What can hang from each mark
rizo: giba suso
suso: detes dubom
kudab: tifu
tifu: bematu kudab suso
dubom: bematu giba kudab suso
detes: giba
giba: detes dubom rizo tifu
bematu: tifu

Each row was made from one small tree. The marks that hang from a mark follow it in brackets, in alphabetical order. Every link used is in the known rows. Write each row's tree.
In the rows, zero is written as 128.
Known rows
suso[detes]: [131 135 100 141 128 116 156  97 153 115 125 117 104 171 177 111 121 123
 156 132 126 110 107 171 127 122 188 127 130 121 130 140 147 131 123  76
 133 148 122 138 141 100 112  96]
rizo[giba]: [132 139 139 143 129 113 165 113 157 123 121 108 111 135 172 114 123 122
 140 121 127 102 107 157 110 101 142 128 152 113 135 129 148 125 129  85
 125 131 126 126 158 100 111 107]
giba[dubom rizo[suso]]: [166 134  90 132 136 126 154  95 163 124 134 101  88 153 183 117 116 101
 165 103 167 111  92 170 137  54 168 111 182  87 140 129 182 143 111 101
 129 112 116 123 148 110  87 113]
suso[detes dubom[giba]]: [136 132 102 143 145 105 134  89 146 117 133 111 114 174 187 111 129 125
 178 139 113 104  99 185 122 115 195 134 118  92 139 140 163 123 116  68
 131 183 111 131 145 102 118  99]
tifu[bematu kudab suso[dubom]]: [104 111 100 158 150  74 117 126 152 127 131  97  86 172 172 109 108 125
 208 141 146  80 111 200 129  82 166 118 118  75 142 132 178 153 104 106
 114 108 110 142 176 111 128  89]
kudab[tifu[suso[detes]]]: [115 116  93 153 133  97 155  95 153 114 135 107 100 176 175 128 111 110
 187 128 110 104 107 187 123 125 189 103 139 105 139 151 175 120 111  73
 128 148 126 145 122  96 120  91]
bematu[tifu[kudab suso[detes dubom]]]: [111 134  93 165 140  76 125  90 146 115 149 116  96 207 181 114 132 113
 214 151 132 112 102 194 120 112 206 121 122  95 142 152 128 126 107  82
 142 156 113 147 169 104 108  84]
giba[detes]: [132 124  99 140 127 114 157 106 159 117 120 117 100 161 156 123 125 109
 163 118 153  72 103 167 123 103 159 138 137 130 127 136 141 152 126  87
 127 135 120 143 151 103 113 108]
kudab[tifu[bematu]]: [112 114 127 147 131  93 159 120 152 132 136 103 110 140 170 119  94 113
 145 113 113 117 110 186 122 132 157 109 162  94 136 144 188 152 122 100
 100 136 122 126 146 111 130  98]
giba[rizo]: [136 128 118 146 126 112 168 113 161 120 124 121  94 158 169 118 123 112
 128 123 150 123 106 161 125  94 176 109 160 121 135 131 166 162 128  86
 120 131 125 133 140 105 109 106]
detes[giba[dubom[kudab suso] rizo]]: [109 124 108 162 143 104 179  87 164 124 123  95  41 146 175 128 144 112
 153 101 140  76  91 165 112  66 188 125 214 102 117 127 168 137 133 107
 132 114 119 128 151 106  93 110]
detes[giba[dubom rizo tifu]]: [135 120 136 148 132  93 162 113 168 131 126 108  44 135 190 120 124  98
 120  84 156  82  92 166 133  51 166  93 198 126 136 123 127 146 117 101
 117 144 115 152 154 103  97 115]
kudab[tifu[suso[detes dubom[bematu]]]]: [111 112  99 147 150  77 136  98 143 146 147 106 121 167 184 142 121 119
 252 147 106  92 108 196 123 107 210 119 105 100 147 147 166 137 112  55
 130 155 115 142 114  97 128  90]
detes[giba]: [118 129 138 158 129 112 170 107 153 109 121 109  80 146 171 110 123 116
 120 123 129  86 107 161 121 127 150 134 166 135 140 134 129 128 129 107
 136 144 128 139 156  85 109 104]
dubom[bematu[tifu] suso[detes]]: [ 98 135 107 166 127  97 156  76 138 142 144 109 104 182 172 130 142 123
 217 134 113 104 102 173 106 145 213 162 129 108 140 136 130 132 125  70
 138 169 115 120 119 108 116  90]
suso[detes dubom[bematu kudab]]: [112 126  84 135 144  93 140  92 142 135 134 114 126 151 184 137 151 135
 206 150 108  91 107 179 116  94 228 141 112 102 127 143 134 151 142  57
 137 137 104 130 135 110 116  94]
suso[detes dubom]: [134 136 102 134 139 106 143  96 153 125 139 118 122 170 188 111 119 126
 191 143 124 108 109 182 132 100 191 120 116 122 134 151 148 135 121  74
 139 160 114 141 154  99 117  99]
rizo[suso[detes]]: [134 137  73 133 137 128 156  90 150 106 136 110 110 166 178 111 116 114
 178 131 137 109 100 175 129 129 180 135 158 104 140 148 155 118 118  92
 141 144 121 134 140 101 106  95]
bematu[tifu[kudab suso]]: [109 129 107 177 125  80 136 100 150 111 131 111  92 193 154 123 134 106
 157 139 136  97 102 176 106 117 173 124 152 101 141 137 133 134 111 100
 133 121 124 139 162 103 102  89]
detes[giba[tifu]]: [107 122 152 159 127  97 165 105 157 119 120 106  50 141 178 119 133 106
 113 113 129  76 105 161 120 109 152 115 177 142 140 142  98 126 128 103
 121 152 122 153 153  90 104 104]
bematu[tifu[kudab suso[detes[giba]]]]: [ 80 133 107 180 134  84 152  93 148  94 141 111  55 200 175 109 128 105
 169 135 131  96  95 180 119 149 186 135 157 104 147 143 102 113 112 106
 151 157 131 162 172  94  97  79]
tifu[kudab]: [120 133 117 155 124 107 152 113 157 108 124 118  97 167 160 113 123 114
 126 124 133  98 105 166 110 100 165 134 147 104 132 136 146 147 130  98
 120 113 116 134 162 102 115  89]
detes[giba[rizo tifu]]: [117 120 148 153 126  97 181 111 165 119 128 115  22 141 183 121 127 102
 118 106 149 101 100 160 128  85 168 107 197 135 141 130 117 144 125  98
 117 155 121 155 139  99 106 109]
suso[detes[giba] dubom[bematu]]: [112 128 121 144 147  97 151  99 142 132 139 110  89 153 192 119 131 126
 200 143 119  93 104 177 131 125 194 152 111 124 146 138 103 141 130  78
 146 168 114 149 145  88 116  96]
suso[detes dubom[kudab]]: [126 131  83 134 141  99 144  87 151 122 135 119 112 165 186 124 144 127
 181 147 118  99 106 175 120  95 218 120 128 113 121 152 152 138 133  70
 142 145 111 137 155 104 112  96]
giba[tifu[suso]]: [118 114 110 157 125  89 138 109 161 131 112  99  68 165 162 132 133 108
 164 126 137  71 109 172 117  85 169  94 157 124 136 135 133 127 110  86
 108 123 120 151 137 101 109 101]
rizo[giba suso[detes]]: [140 143  92 128 138 130 162  90 154 107 136 107 103 157 183 110 111 118
 174 122 128 111  97 166 122 120 161 142 149  89 143 145 154 103 114  92
 137 146 128 131 152 106 104 101]
kudab[tifu]: [125 121 126 148 118 105 165 109 152 125 132 112 113 149 166 128 114 104
 145 119 110 106 110 174 120 128 162 108 159 120 134 148 173 135 129  87
 116 143 122 125 138  98 118 102]
suso[dubom[bematu]]: [131 125 128 140 141  96 137 113 144 153 135 112 133 146 171 129 130 125
 195 147 123  88 112 175 122  92 182 134 108 118 141 137 134 157 133  71
 133 136 106 124 145  96 120 103]
dubom[bematu suso]: [108 123 114 161 135 107 156  93 146 146 123 100  84 162 156 133 133 124
 196 132 122  69 111 167 106 112 182 153 138 111 133 127 147 144 134  83
 121 124 114 109 118 106 122  97]
detes[giba[tifu[bematu]]]: [ 93 118 144 153 132  88 158 127 154 130 121  97  39 135 184 113 110 113
 130 107 134  84 104 172 128 116 151 117 182 114 145 130 114 143 119 116
 106 156 121 154 160 107 125 101]
tifu[bematu kudab suso]: [ 91 115  97 164 139  84 126 124 154 118 121  98  74 175 160 108 106 115
 170 130 138  82 107 184 121 113 164 130 143  75 139 124 174 148 106 112
 104  93 122 139 164 114 123  86]

Write each row's tree
[133 118  96 146 142  87 141  94 153 127 144 108 119 177 185 125 110 120
 216 143 112 110 109 199 132 104 192  99 124 106 140 163 180 122 112  67
 130 158 119 142 127  96 123  93]
kudab[tifu[suso[detes dubom]]]
[157 126  78 134 147 117 133  89 147 110 138 101 102 164 169 119 122 116
 211 124 149  69  88 184 121  76 161 151 136  84 147 138 169 133 111  89
 135 169 109 125 152 102 107 113]
rizo[suso[dubom[giba[detes]]]]
[ 99 107  96 154 141  85 145 105 150 128 138  98  99 173 179 120  98 111
 186 123 111 111 108 201 128 139 181 108 138  84 141 148 199 134 105  82
 114 146 131 146 132 108 133  91]
kudab[tifu[bematu suso[detes]]]
[126 112 107 139 123  99 161 113 169 127 127 121  64 150 171 133 128  98
 142  95 176  91  94 168 120  65 181 109 169 128 128 122 135 169 124  81
 111 152 115 161 137 116 111 116]
giba[detes rizo tifu]
[126 131 115 171 131  70 127 103 148 118 144 109  90 194 170 122 136 113
 199 147 137  95 107 189 118  85 179 116 127 101 146 146 134 131 110  91
 136 127 112 136 172 103 108  89]
bematu[tifu[kudab suso[dubom]]]
[ 95 132  91 172 129  87 133  93 148 103 139 114  84 206 162 116 130 107
 179 139 128 116  99 183 114 132 201 129 135  92 139 139 129 127 107  86
 132 138 123 149 157 106 103  82]
bematu[tifu[kudab suso[detes]]]
[138 123 134 151 130  94 153 110 159 133 120  99  57 132 181 119 124 102
 120  93 139  55  98 171 131  72 153  98 182 132 134 130 100 125 121 109
 121 148 109 155 168  98 100 112]
detes[giba[dubom tifu]]
[131 118 123 148 147  95 123 100 137 140 129 103 124 152 167 126 141 127
 199 143 111  77 103 178 111  90 181 144 102  93 146 125 152 145 129  73
 120 163 102 114 139  98 121 104]
suso[dubom[bematu giba]]
[100 118  82 150 145  94 134 108 154 123 124  98  88 178 176 107 110 121
 190 139 130  98 107 191 134 133 183 123 128  93 136 138 183 139  98  89
 118 128 132 150 139 112 122  88]
tifu[bematu suso[detes]]
[ 86 111  80 159 137  74 128 115 154 119 128  98  47 177 175 118 112 112
 177 119 145  87 100 191 119 102 196 108 142  75 138 127 142 142  98  97
  98 126 116 171 154 126 126  79]
giba[tifu[bematu kudab suso[detes]]]
[103 131 120 166 120  87 143 110 142 128 143 116 108 168 152 131 135 107
 156 131 122 100 100 171 101 129 186 149 148 100 146 123 107 154 133  87
 122 135 109 121 152 108 105  88]
dubom[bematu[tifu[kudab]]]
[109 114  91 135 142  80 146 102 147 133 149 109 123 153 198 128 111 125
 190 129  99 112 106 199 120 113 209 110 143  80 128 159 196 146 128  81
 115 158 109 137 155 117 131  95]
suso[detes dubom[kudab[tifu[bematu]]]]
[105 113 142 151 134  82 168 123 163 129 131 108  36 134 188 110 114 107
 113 100 152 109 100 174 133  98 161 105 193 113 146 125 138 162 117 113
  99 152 124 159 150 112 117 105]
detes[giba[rizo tifu[bematu]]]
[122 129 109 152 138 105 159 102 156 116 114 100  78 148 170 117 143 111
 124 111 133  59  96 167 116  83 167 120 183 114 120 139 134 127 134 106
 139 114 116 135 171  97  87 109]
detes[giba[dubom[kudab]]]
[121 143  92 142 141 126 174  83 149  97 133 107  74 168 185 106 114 113
 157 125 131 102  95 172 135 137 167 144 173 111 144 152 123 113 119 110
 148 161 130 144 150  93 102  94]
rizo[suso[detes[giba]]]
[105 105 113 159 136  83 150 121 150 133 135  94  84 156 168 125  98 112
 178 124 118  98 111 193 126 122 157 108 139  88 143 143 205 142 107  96
 100 129 125 133 134 107 128  96]
kudab[tifu[bematu suso]]
[ 87 119  70 159 148  89 128 114 153 112 126 103  72 189 171 104 106 118
 189 133 138  94 102 189 122 120 192 133 126  74 141 128 165 144 103 100
 111 115 124 160 165 118 127  77]
tifu[bematu kudab suso[detes]]
[ 92 135 115 163 138 116 178  80 152 114 125 103  52 173 179 108 121 128
 176 124 122  80 103 170 119 142 182 153 164 124 135 142 131 104 127 102
 145 157 129 140 135  91 122  92]
dubom[suso[detes[giba]]]
[108 117 136 167 131  86 154 108 160 120 116  98  35 160 168 125 136 108
 151 122 138  58 106 171 123 101 156 106 166 136 145 139 104 121 114 106
 119 141 123 161 145  91 104 101]
detes[giba[tifu[suso]]]
[142 133  96 129 135 126 159 103 159 113 129 103  99 139 165 121 119 111
 187 109 158  81  92 167 111  89 132 154 152  93 140 137 165 121 118  99
 134 138 124 132 159 106 104 113]
rizo[giba[detes] suso]
[115 130 122 160 130  77 125 107 138 139 147 119 118 164 168 128 138 114
 185 143 124 104 104 180 106 107 192 144 114 100 150 133 110 157 133  82
 129 146  99 126 165 105 110  92]
suso[dubom[bematu[tifu[kudab]]]]
[148 124 114 142 125  97 151 112 168 137 124 110  71 142 183 125 125  98
 129  88 158  99  96 169 133  33 186  82 180 118 130 120 150 161 117  87
 105 133 112 144 148 115 101 114]
giba[dubom rizo tifu]
[109 134  94 146 137  81 136  87 136 142 152 120 132 169 182 139 159 122
 217 149 108 110 102 180 112 113 233 138 118 103 132 144 121 145 136  57
 145 157 106 126 148 109 103  95]
suso[detes dubom[bematu[tifu] kudab]]
[156 144 119 130 139 116 148 101 152 123 141 101 107 135 183 115 119 125
 204 131 137  98 102 170 121  83 140 129 136  95 146 149 169 112 118  91
 134 136 112 111 165  97 107 110]
rizo[giba suso[dubom]]
[115 103 100 134 129  89 152 124 167 135 134 113  50 135 176 126 103 101
 152  92 176  98  95 182 125  72 173 108 160 103 133 115 158 182 113  93
  94 147 114 163 143 129 126 112]
giba[detes rizo tifu[bematu]]
[145 131  78 133 152 118 131  79 143 109 141 102 113 174 189 110 122 126
 215 140 123 102  90 186 126  99 184 141 128  74 146 147 174 111 113  83
 137 175 110 123 140 102 108 100]
rizo[suso[detes dubom[giba]]]
[101 117 140 162 125  89 177 115 166 106 128 117  21 142 183 117 123  98
 106 102 158 110  94 164 117  79 173 112 207 117 141 122 112 154 131 109
 109 142 119 161 157 107 109  93]
detes[giba[rizo tifu[kudab]]]
[101 125  95 164 134  86 133  92 140 138 140 110 106 193 169 132 143 111
 216 145 119 102 106 177 120 143 210 139 118 105 146 134 117 133 114  63
 139 149 124 142 130 101 104  89]
dubom[bematu[tifu[suso[detes]]]]
[146 119  70 135 142 126 157  92 157 102 133 109  75 162 164 120 121 106
 157 106 168  96  79 174 115  83 167 143 167  75 145 124 185 147 112  93
 122 153 120 129 136 112 103 114]
dubom[giba[detes rizo[suso]]]
[142 107 104 139 138  80 140 108 167 138 134 112  57 164 180 137 133 106
 205 116 183  76  99 186 126  22 185  93 137 122 136 133 148 163 101  74
 119 145 111 174 138 112 115 113]
giba[detes rizo tifu[suso[dubom]]]
[100 114 112 140 127  85 139 133 162 124 131 106  52 124 166 121 105 108
 156  84 165  73  91 174  98  73 148 139 159  78 134 113 134 152 115 102
  92 132 110 160 178 134 132 100]
rizo[giba[detes tifu[bematu kudab]]]
[ 76 118 101 166 139  99 189  74 153 110 137 102  57 160 182 132 134 119
 172 115  94  83 100 176 104 145 201 140 193 105 126 151 167 108 137  93
 132 158 127 132 127  99 120  92]
dubom[kudab[tifu] suso[detes[giba]]]
[121 116 112 150 150  80 124 119 151 137 126  94  88 164 178 115 109 123
 216 144 141  86 117 192 136  85 161 108 120  96 144 141 166 149  99  97
 120 125 120 136 161 105 124 100]
tifu[bematu suso[dubom]]
[ 81 121 114 162 138  92 163  89 147 141 127  96  40 155 180 131 135 116
 187 117 114  62 100 173 112 127 205 150 167 124 137 129  91 118 128  85
 127 171 115 152 114 102 123  89]
dubom[bematu suso[detes[giba[tifu]]]]
[122 129 130 144 136  92 157  98 154 125 138 112  66 152 203 115 130 113
 174 126 132  88 102 177 133 103 186 113 148 139 141 149  98 122 122  85
 133 188 114 168 157  94 115 104]
suso[detes[giba[tifu]] dubom]
[116 139 116 154 134  96 154  90 140 139 143 108  92 169 184 122 133 106
 180 113 123  88  95 174 128 125 191 149 150 115 144 135  98 135 122  90
 148 169 115 141 156  97  91 102]
suso[detes[giba[dubom[bematu[tifu]]]]]
[132 139 130 151 138 108 155  97 161 140 122  88  86 144 170 116 120 125
 185 103 130  69 100 165 108  73 144 136 172  94 123 127 182 107 118  93
 121 112 115 109 153 106 111 116]
rizo[giba[dubom[suso]]]
[120 108  97 148 136 102 137 102 143 126 120 107 107 157 147 133 140 113
 174 119 130  58  92 170 103 101 178 171 123  88 138 114 145 154 125  73
 120 150 110 131 130 106 115 110]
dubom[bematu giba[detes]]
[127 142  98 143 142 111 156  88 160 137 125  93  88 154 185 113 115 127
 196 102 122  79  97 172 113  86 174 136 158  90 121 129 179 102 116  85
 136 141 115 121 145 108 111 106]
rizo[giba[dubom[suso[detes]]]]
[111 134 123 149 134 116 185 101 162 109 133 122  65 159 192 106 121 116
 132 120 140 125  97 169 133 123 186 128 173 125 139 134 134 141 126  94
 136 164 137 156 149  93 109  98]
suso[detes[giba[rizo]]]
[136 133  96 135 141 102 155  88 153 117 144 103  55 156 203 116 119 113
 192 126 139  93  98 181 134 102 180 117 164 113 151 160 108 107 113  98
 142 182 111 157 153  94 105  98]
rizo[suso[detes[giba[tifu]] dubom]]
[137 114  76 135 147 117 154  94 148 117 132 104  88 153 159 130 131 108
 184 110 163  88  79 176 106  72 183 163 148  66 148 113 175 163 117  83
 119 148 113 127 122 115 104 109]
dubom[bematu giba[detes rizo[suso]]]
[133 136  86 137 137 111 151  93 156 114 135  93  55 150 193 120 116 101
 176  95 147  70  85 176 137  86 177 113 191 111 140 144 115 112 111 106
 141 157 114 159 153 102  94 102]
rizo[suso[detes[giba[dubom tifu]]]]
